What can hang from each mark:
J_277: J_458 J_614
J_493: J_542
J_656: J_458 J_614
J_614: J_256 J_676
J_458: J_256 J_277
J_240: J_676
J_542: J_240 J_493 J_614
J_256: J_614
J_676: J_240 J_493 J_614

Every row comes from one small tree of marks. Brackets hold a mark, then the marks that hang from it, in the order of their numbers. Every link used is in the known rows. Which tree was each row made from?
In the rows, zero is written as 128.
Known rows:
(J_676 J_240 J_614): [138 120 118 164 110 153 119 152  50 139 129 118 101 131 148 151 131 110
 141 143 171 120  91 127 147 136 113 124 161 165]
(J_458 (J_256 (J_614 (J_676 J_493))) J_277): [ 78 158 141 138 111 132 127 127  76 101 206 139 121  77 180 166 134 179
 155 151 142 133 116 107 225 129 111 157 157 121]
(J_277 (J_458 J_256) J_614): [ 81 132 142 213  98 145 124 134  59 114 167 119  93  90 137 161 143 157
 144 162 150 127  82 102 135 108 117 155 191 193]
(J_614 J_256 (J_676 J_240 J_493)): [ 73 130 125 159 115 162 112 169  75 140 139 125 143  98 159 178 122 113
 148 118 141 144  89 129 203 147 112 164 142  87]
(J_277 J_458 (J_614 J_256 J_676)): [ 63 126 111 189 107 164 121 150  71 127 167 121 144  81 159 175 135  99
 147 155 150 120  84 117 180 142 115 182 166 130]
(J_676 J_240 J_493): [102 136 125 168 115 147 115 153  67 148 124 130 108 108 141 165 114 132
 144 120 132 145 113 124 153 132 127 147 158 153]
(J_240 (J_676 J_493)): [ 91 137  97 150 121 156 118 141 101 164 114 125 104  95 143 177 114 130
 144 132 138 144 150 128 156 126 127 150 178 148]
(J_256 (J_614 (J_676 J_240 J_493))): [ 96 152 130 134 116 176 117 157  59 136 149 136 139  88 200 154 122 119
 147 136 132 145 114 127 191 136 114 163 107 119]
(J_256 (J_614 (J_676 J_240 (J_493 J_542)))): [103 159 137 133 117 192 110 124  63 136 150 124 135  79 202 154 113 117
 126 128 120 137 109 126 152 123  93 161 124 121]
(J_656 J_458): [102 142 116 148 100 178 126 136  57 150 138 119 122 104 122 157 128 116
 142 136 157 138 102 118 131 144 101 133 186 122]
(J_614 J_256 (J_676 J_240 (J_493 J_542))): [ 76 138 128 159 115 177 105 133  83 139 142 114 140  93 159 178 114 106
 125 110 131 139  85 126 168 134  92 164 158  88]
(J_676 (J_493 (J_542 J_614))): [138 179 101 155 116 162 117  78  69 131 139  58  91 105 149 161 106 141
 121 122 101 131 139 119 112 105 110 122 220 136]
(J_542 J_614): [145 148 108 155 111 147 127 125  54 135 142  64  95 123 146 142 129 131
 134 143 126 143  98 116 117 122 110 105 187 120]
(J_493 (J_542 J_240 J_614)): [160 171  98 148 115 164 119 101  58 147 139 111  99 146 146 134 131 105
  99 136 127 134 107 118  77 107  92  83 178 115]
(J_256 J_614): [127 150  87 154 117 156 129 121  59 139 160 111 144  90 180 142 124 125
 136 147 128 132 107 111 138 126 108 135 150 133]
(J_458 J_256 (J_277 (J_614 (J_676 J_240)))): [ 73 102 197 144  98  94 127 176  60 112 188 143  91 115 157 140 148 140
 150 162 158 130  36 116 165 140  93 159 137 142]
(J_277 J_458 J_614): [ 94 131 115 199 107 146 124 138  64 135 149 122 108  88 142 160 129 114
 144 157 139 118 102 116 129 130 127 162 182 201]
(J_493 J_542): [122 131 107 156 112 156 119  93  63 146 141 103 109  93 137 148 111 118
 117 130 128 127 102 114 102 120  97 134 188 141]
(J_656 (J_458 (J_277 J_614))): [ 90 138 129 143 104 119 135 141  73 135 173 135 119 103 135 152 133 109
 146 155 147 106  94 119 136 158 101 148 204 164]
(J_542 J_240): [123 140  88 155 113 142 124 138  57 154 137 171 120 135 135 143 134 109
 124 141 149 130 115 119 133 132 116 112 148 130]
(J_542 J_493): [109 104 101 170 116 145 120 121  60 140 136 123 120  89 132 146 122 144
 177 140 132 135  89 123 139 143 114 154 183 129]
(J_240 J_676): [104 116 107 146 117 152 121 148  89 169 122 120 108 104 140 159 126 109
 136 145 159 149 102 127 121 132 109 132 158 132]
(J_614 J_256 (J_676 J_240)): [ 85 110 134 158 112 161 115 175  63 144 147 118 144 110 156 160 134  94
 140 131 157 152  46 125 166 149  94 151 124  71]
(J_676 (J_493 (J_542 (J_614 J_256)))): [127 182  79 177 122 165 117  84  86 129 151  45 125 100 150 174 110 129
 118 110 100 130 117 111 125 104 100 128 232 101]
(J_240 (J_676 (J_493 (J_542 J_614)))): [126 169 104 145 122 177 112 102  98 156 117  66  85 104 156 169 111 125
 118 126 121 143 136 127 101 104 104 118 209 132]
(J_542 (J_240 J_676) J_493 (J_614 J_256)): [125 142  73 170 129 163 115 159 101 161 127 124 138 144 150 154 150 103
 159 142 157 154  66 128 119 129  99 103 173  60]
(J_458 J_256 (J_277 (J_614 J_676))): [ 72 110 165 138  97  91 131 141  62 105 202 138  92  95 153 140 144 157
 150 169 146 115  70 111 183 134  98 158 169 138]
(J_240 (J_676 (J_493 J_542))): [ 99 144  98 147 122 171 111 107 107 165 112 114 101  89 144 174 103 121
 122 124 132 137 144 126 121 114 110 147 190 149]
(J_614 (J_676 J_240)): [ 95 106 158 135 105 157 116 173  47 148 134 133 111 110 155 147 130 105
 141 141 156 153  69 132 156 150 103 145 112 110]
(J_656 (J_458 J_277) J_614): [ 91 134 125 137  97 120 132 138  73 137 172 136  91 114 127 162 136 117
 145 144 140 145  88 121 178 162 102 122 191 112]
(J_240 (J_676 J_493 (J_614 J_256))): [101 148  55 168 125 166 117 134 111 149 127 110 131 101 159 198 120 122
 143 133 167 113 141 123 196 126 125 147 212 134]

Which tree is each row?
[ 97 160 102 127 114 174 121 123  59 129 162 128 141  73 196 159 114 140
 148 142 121 131 151 118 204 133 118 162 139 116]  (J_256 (J_614 (J_676 J_493)))
[101 158 128 211 106 180 123 130  62 117 174 115 121  87 164 167 144 161
 142 153 163 149  80  96 146 109 114 140 160 156]  (J_277 (J_458 (J_256 J_614)))
[ 49 146 102 190 110 168 118 140  81 122 162 128 143  71 165 192 124 119
 154 144 134 112 129 117 213 138 129 192 187 144]  (J_277 J_458 (J_614 J_256 (J_676 J_493)))
[ 93 132 150 139 112 175 105 126  63 142 131 125 105  92 162 165 108 117
 125 119 127 141 110 134 155 132  99 158 145 129]  (J_614 (J_676 J_240 (J_493 J_542)))
[ 57 133 104 143 118  99 128 139  93 120 193 135 142  82 161 173 122 121
 153 143 121  99 115 121 224 153 119 180 191 125]  (J_458 (J_277 (J_614 J_256 (J_676 J_493))))
[129 119  74 155 123 166 112 146  83 162 112 184 110 136 149 153 142 111
 165 161 188 117 117 140 154 137 115 119 168 143]  (J_542 (J_240 (J_676 J_614)) J_493)
[123 175 106 121 112 170 118 137  54 133 140 141 103 137 165 152 134 128
 133 142 131 138 152 129 184 125 122 112 153  98]  (J_542 J_240 (J_614 (J_676 J_493)))
[113 148  86 191 121 159 115 147  78 132 135 108 136 119 156 186 123 121
 144 122 156 113 108 120 193 134 124 147 194 141]  (J_676 J_240 J_493 (J_614 J_256))
[ 53 144 153 184  94 159 118 135  60 104 166 138  93  75 159 175 133 174
 159 157 144 124 126 112 202 112 128 184 180 175]  (J_277 (J_458 J_256) (J_614 (J_676 J_493)))
[115 150 152 136 111 168 115 160  53 134 130  89  94 120 169 155 126 127
 148 132 127 155 107 134 168 137 113 133 146 105]  (J_542 (J_614 (J_676 J_240 J_493)))
[132 179  90 142 123 165 116 150  95 164 114 132  97 149 155 161 132 115
 127 140 143 147 149 132 136 114 126  92 169 121]  (J_542 (J_240 (J_676 J_493)) J_614)
[108 130 142 133 111 174 120 167  46 141 151 130 141  98 200 136 132 100
 140 149 147 149  66 129 159 144  95 146  89 102]  (J_256 (J_614 (J_676 J_240)))
[114 154  53 179 120 156 121 110  80 124 148 101 138  99 150 188 116 135
 145 128 149  99 147 114 212 126 129 147 222 140]  (J_676 J_493 (J_614 J_256))
[115 143  78 149 121 166 119 130  94 151 113 122  98 105 154 182 116 131
 147 144 167 113 167 133 183 123 131 143 200 175]  (J_240 (J_676 J_493 J_614))
[ 65 128 124 158 111 144 117 165  72 130 153 126 145  93 178 162 123 106
 150 136 124 119  89 125 192 139 109 182 152 116]  (J_277 (J_614 J_256 (J_676 J_240 J_493)))
[ 57 131 156 137 102  95 127 128  74  99 196 140  93  88 155 157 132 177
 160 157 132 110 115 114 216 127 118 173 188 154]  (J_458 J_256 (J_277 (J_614 (J_676 J_493))))
[134 137  77 141 117 166 119 150  81 164 115 170 106 148 152 156 142  96
 127 160 197 113 131 131 149 126 117 101 155 154]  (J_542 (J_240 (J_676 J_614)))
[117 145 109 141 112 163 123 139  59 128 162  64 131 116 162 155 137 113
 137 142 139 145  76 120 167 134  96 122 165  53]  (J_542 (J_614 J_256 J_676))
[ 71 173 138 185 104 200 116 131  64 106 175 133 120  67 180 184 139 173
 153 150 154 148 128 105 212 114 124 168 152 138]  (J_277 (J_458 (J_256 (J_614 (J_676 J_493)))))
[108 163  43 167 126 169 113 143 109 158 123 160 137 135 156 189 134 104
 132 135 180 106 151 127 196 124 126 125 187 131]  (J_542 (J_240 (J_676 J_493 (J_614 J_256))))
[103 167 130 156  96 188 131 128  53 124 173 111 138  92 161 148 148 158
 142 150 161 143  76 101 142 114  85 128 177 113]  (J_656 (J_458 (J_256 J_614)))
[126 149  56 162 125 178 114 120 104 163 128 147 135 138 156 171 135  70
 102 142 187 107 102 125 128 114  88 107 182 117]  (J_493 (J_542 (J_240 (J_676 (J_614 J_256)))))
[149 144  93 161 119 153 120 129  52 139 133 128 110 139 144 134 142 131
 159 148 133 141  94 127 122 130 111 100 176 104]  (J_542 J_240 J_493 J_614)
[ 74 132 167 125  73 170 125 140  41 117 167 127  80 106 150 148 149 156
 149 156 154 160  75 114 208 127  84 134 156  66]  (J_656 (J_458 J_256) (J_614 J_676))
[113 125  64 168 119 164 122 142  98 154 130 103 131 116 153 180 133 101
 136 148 184 116  97 121 164 129 107 133 189 119]  (J_240 (J_676 (J_614 J_256)))
[ 75 118 103 144 107 133 126 142  61 128 172 116 149  84 170 144 129 102
 142 153 129 112  81 117 177 135 101 169 163 104]  (J_277 (J_614 J_256 J_676))
[ 61 117 146 198 107 167 115 187  70 132 154 130 140 100 165 171 140  82
 147 149 160 133  48 124 162 148 107 177 135 131]  (J_277 J_458 (J_614 J_256 (J_676 J_240)))
[109 113 139 164 116 167 112 169  59 131 144  80 136 118 168 149 142 114
 176 136 143 162  26 131 152 149  91 140 147  44]  (J_542 J_493 (J_614 J_256 (J_676 J_240)))
[134 146 131 120 104 178 118 101  47 133 148  67  94 108 163 139 122 115
 118 143 127 141  92 126 115 119  85 115 169  96]  (J_493 (J_542 (J_614 J_676)))
[ 82 132 152 134 108 154 111 126  61 133 141 127 106  88 177 145 110 109
 131 135 107 115 112 131 144 124 100 174 155 158]  (J_277 (J_614 (J_676 J_240 (J_493 J_542))))
[107 113  92 154 123 154 113 155  89 173 113 184 121 126 141 148 139 112
 163 149 165 148  96 139 128 141 112 127 148 117]  (J_542 (J_240 J_676) J_493)
[122 160  66 144 121 165 115 140  94 159 111 178 103 135 154 173 128 112
 131 148 177 110 176 134 186 122 135 117 177 167]  (J_542 (J_240 (J_676 J_493 J_614)))
